Each row comes from the steps of one path. Every step used is in the known rows, and no mark comes twice. Write the path behind each row, first mark first.
Known rows:
govu > pido > samal > leze: [ 0.09 -0.10 -0.43 -0.24  0.07 -0.12 -0.04 -0.04  0.01 -0.07  0.15  0.14
  0.00  0.10 -0.16 -0.03 -0.29 -0.05  0.11 -0.09]
mibu > pido > samal > leze > nerip: [ 0.02 -0.03 -0.31 -0.15  0.07 -0.11 -0.03 -0.07  0.06 -0.03  0.22  0.14
 -0.06 -0.16 -0.33 -0.10 -0.27  0.03  0.13  0.02]
pido > samal > leze > nerip: [ 0.02 -0.09 -0.32 -0.19 -0.02 -0.17 -0.03 -0.04  0.04 -0.04  0.20  0.20
 -0.07 -0.08 -0.26 -0.07  0.05  0.04  0.12 -0.01]
mibu > pido > samal: [ 0.09 -0.03  0.09 -0.07  0.05 -0.10  0.03 -0.07  0.03 -0.03  0.24  0.06
 -0.01  0.01 -0.12 -0.12 -0.16 -0.01  0.10  0.03]
leze > mibu: [ 0.09 -0.05  0.15  0.17 -0.05 -0.10  0.03  0.00 -0.08  0.09  0.18  0.27
 -0.12 -0.02  0.07 -0.04 -0.21 -0.01  0.06  0.01]
pido > samal: [ 0.08 -0.10  0.10 -0.10 -0.04 -0.16  0.04 -0.03  0.01 -0.04  0.20  0.09
 -0.02  0.08 -0.05 -0.09  0.16  0.01  0.09 -0.01]
samal > leze > mibu > subepan > govu > pido: [ 0.05 -0.06 -0.56 -0.06  0.09  0.17 -0.01 -0.02 -0.04  0.02 -0.11  0.42
 -0.12  0.11  0.02  0.00 -0.58 -0.15  0.13 -0.06]
leze > mibu > pido > samal: [ 0.12  0.01  0.12  0.06  0.03 -0.13  0.04 -0.06 -0.04 -0.01  0.22  0.09
  0.02  0.01 -0.02 -0.13 -0.31 -0.05  0.07  0.01]
samal > leze > mibu: [ 0.10 -0.07 -0.24  0.03 -0.03 -0.10 -0.01 -0.04 -0.06  0.08  0.15  0.26
 -0.12  0.02  0.01 -0.01 -0.18  0.02  0.09  0.05]
subepan > nerip > pido > samal: [-0.10 -0.11  0.14 -0.16 -0.04 -0.16 -0.03 -0.01 -0.06 -0.05  0.16  0.17
 -0.02  0.11 -0.04 -0.14  0.32 -0.08  0.12 -0.06]
govu > leze > nerip > pido: [-0.06 -0.05  0.26  0.13  0.03 -0.12 -0.08  0.04 -0.01  0.07  0.18  0.43
 -0.23 -0.07 -0.14 -0.04  0.29 -0.01  0.14 -0.18]
govu > leze > nerip > pido > samal > subepan: [-0.04 -0.05  0.07 -0.12  0.02 -0.16 -0.10  0.00 -0.03 -0.06  0.15  0.20
 -0.13 -0.07 -0.18 -0.09  0.65 -0.05  0.13 -0.13]
leze > mibu > subepan: [ 0.13 -0.06  0.13  0.13 -0.06  0.12  0.04 -0.04 -0.02  0.06  0.12  0.36
 -0.13  0.06  0.11 -0.04  0.15 -0.09  0.06  0.02]
samal > leze > nerip > pido: [-0.05 -0.09 -0.18 -0.05  0.05 -0.09 -0.05 -0.03 -0.03  0.07  0.17  0.39
 -0.19 -0.06 -0.21 -0.05  0.13 -0.02  0.14 -0.12]
pido > samal > subepan > govu > leze: [-0.02 -0.11 -0.16 -0.18  0.00 -0.14 -0.04  0.01  0.02 -0.10 -0.03  0.10
 -0.08  0.02 -0.03 -0.04  0.16  0.02  0.16  0.04]
pido > samal > leze > mibu > subepan: [ 0.16 -0.08 -0.33 -0.14 -0.03  0.05  0.01 -0.08  0.00 -0.06  0.10  0.21
 -0.01  0.18  0.04 -0.08  0.44 -0.10  0.09  0.01]
govu > leze > mibu: [ 0.08 -0.05  0.20  0.24 -0.04 -0.12 -0.04  0.03 -0.04  0.07  0.19  0.31
 -0.16 -0.02  0.08  0.00  0.03  0.02  0.10 -0.03]
mibu > subepan > nerip > pido > samal: [-0.05 -0.11  0.11 -0.18 -0.05  0.08 -0.01 -0.05 -0.02 -0.08  0.11  0.25
 -0.03  0.20 -0.01 -0.14  0.68 -0.17  0.13 -0.06]
govu > pido: [ 0.06 -0.09  0.01  0.01  0.05 -0.04  0.00  0.01  0.00  0.04  0.18  0.26
 -0.13 -0.02 -0.08 -0.02 -0.59 -0.04  0.09 -0.10]
leze > mibu > subepan > govu > pido: [ 0.04 -0.02 -0.14  0.06  0.08  0.17  0.03  0.02 -0.04  0.03 -0.08  0.42
 -0.11  0.08  0.09 -0.02 -0.57 -0.17  0.08 -0.06]
leze > nerip > pido > samal: [-0.03 -0.07  0.20 -0.10  0.02 -0.17  0.00 -0.02 -0.04 -0.02  0.19  0.26
 -0.07  0.01 -0.15 -0.13  0.39 -0.07  0.09 -0.16]
nerip > pido > samal > leze > mibu: [ 0.09 -0.05 -0.19 -0.11  0.02 -0.18 -0.02 -0.06 -0.09 -0.02  0.12  0.19
  0.02  0.24  0.03 -0.10  0.43 -0.12  0.10 -0.12]
leze > mibu > pido > samal > subepan: [ 0.11  0.01 -0.03 -0.03  0.02 -0.08  0.02 -0.07 -0.06 -0.02  0.18 -0.01
 -0.01 -0.09 -0.04 -0.13 -0.30 -0.06  0.07  0.10]

Write each row's path:
[ 0.14 -0.05  0.16  0.22 -0.05  0.08 -0.04 -0.01  0.01  0.05  0.14  0.40
 -0.18  0.07  0.12 -0.01  0.37 -0.07  0.09 -0.03] | govu > leze > mibu > subepan
[-0.05 -0.13  0.02 -0.03 -0.10  0.15  0.00 -0.01  0.04  0.02  0.16  0.34
 -0.16 -0.02 -0.02 -0.05  0.10 -0.04  0.12  0.10] | mibu > subepan > nerip
[-0.13 -0.07 -0.11 -0.25  0.04 -0.12 -0.01  0.01 -0.06 -0.07 -0.07  0.18
 -0.09 -0.04 -0.16 -0.14  0.17 -0.07  0.13 -0.10] | leze > nerip > pido > samal > subepan > govu
[ 0.06 -0.11 -0.20 -0.27  0.03 -0.16 -0.03 -0.07 -0.04 -0.04  0.13  0.16
 -0.01  0.23 -0.08 -0.10  0.52 -0.07  0.13 -0.12] | nerip > pido > samal > leze
[ 0.03 -0.08 -0.21 -0.21  0.08  0.10  0.03 -0.02  0.03 -0.11 -0.08  0.26
 -0.01  0.17 -0.03 -0.09 -0.21 -0.16  0.12 -0.10] | mibu > subepan > govu > pido > samal
[-0.04 -0.01 -0.11 -0.08 -0.03 -0.07 -0.01 -0.05 -0.07 -0.04  0.18  0.00
 -0.03 -0.15 -0.08 -0.12 -0.44 -0.05  0.09  0.17] | leze > mibu > pido > samal > subepan > nerip
[-0.05 -0.10 -0.10 -0.31  0.04 -0.12  0.01 -0.02 -0.08 -0.09 -0.09  0.09
 -0.03  0.14 -0.02 -0.13  0.30 -0.09  0.13 -0.07] | nerip > pido > samal > subepan > govu
[-0.15 -0.04  0.13  0.06  0.07 -0.10 -0.08  0.05 -0.01  0.05 -0.01  0.46
 -0.23 -0.06 -0.10 -0.06  0.04 -0.02  0.17 -0.17] | subepan > govu > leze > nerip > pido
[-0.05 -0.09 -0.30 -0.15  0.09 -0.01 -0.01  0.03 -0.01  0.01 -0.05  0.18
 -0.15 -0.07 -0.09  0.00 -0.81 -0.05  0.13 -0.02] | samal > subepan > govu > pido
[-0.07 -0.05 -0.15 -0.20 -0.01 -0.06 -0.02 -0.05  0.00 -0.07  0.20 -0.04
 -0.03 -0.16 -0.17 -0.12 -0.34 -0.01  0.14  0.18] | mibu > pido > samal > subepan > nerip
[-0.08 -0.13 -0.14 -0.24 -0.10 -0.11 -0.02 -0.02 -0.01 -0.08  0.16 -0.01
 -0.05 -0.09 -0.10 -0.09  0.03  0.00  0.12  0.14] | pido > samal > subepan > nerip
[ 0.07 -0.10 -0.20 -0.24  0.04 -0.08 -0.02 -0.01 -0.02 -0.08  0.15  0.02
 -0.01 -0.01 -0.12 -0.06 -0.28 -0.07  0.09 -0.04] | govu > pido > samal > subepan
[ 0.08 -0.10 -0.05 -0.20 -0.05 -0.13  0.02 -0.04  0.00 -0.06  0.16 -0.01
 -0.03  0.00 -0.07 -0.08  0.22  0.01  0.09  0.07] | pido > samal > subepan
[-0.01 -0.07  0.17  0.15 -0.02 -0.10 -0.07  0.03  0.04  0.06  0.22  0.37
 -0.25 -0.20 -0.17  0.00 -0.01  0.08  0.12 -0.04] | govu > leze > nerip
[-0.09 -0.13 -0.27 -0.30 -0.03 -0.16 -0.05 -0.05 -0.03 -0.06  0.13  0.17
 -0.03  0.15 -0.10 -0.10  0.37 -0.07  0.16 -0.04] | subepan > nerip > pido > samal > leze
[ 0.00  0.01 -0.12  0.10  0.08 -0.03 -0.04  0.01 -0.05  0.04 -0.02  0.21
 -0.18 -0.15  0.01 -0.04 -0.56 -0.01  0.14  0.08] | samal > subepan > govu > leze > mibu > pido
[-0.04 -0.07  0.03 -0.17  0.01 -0.14 -0.02 -0.04 -0.06 -0.04  0.14  0.14
 -0.08 -0.06 -0.19 -0.12  0.41 -0.07  0.10 -0.08] | leze > nerip > pido > samal > subepan
[-0.04 -0.12 -0.17 -0.13  0.01 -0.04  0.02  0.01 -0.02  0.03 -0.05  0.16
 -0.16 -0.08 -0.04 -0.03 -0.31  0.04  0.14  0.09] | samal > subepan > govu
[-0.08 -0.10  0.13 -0.03 -0.04  0.14 -0.02 -0.02 -0.03  0.04  0.12  0.40
 -0.15  0.11  0.00 -0.09  0.39 -0.13  0.13 -0.05] | mibu > subepan > nerip > pido
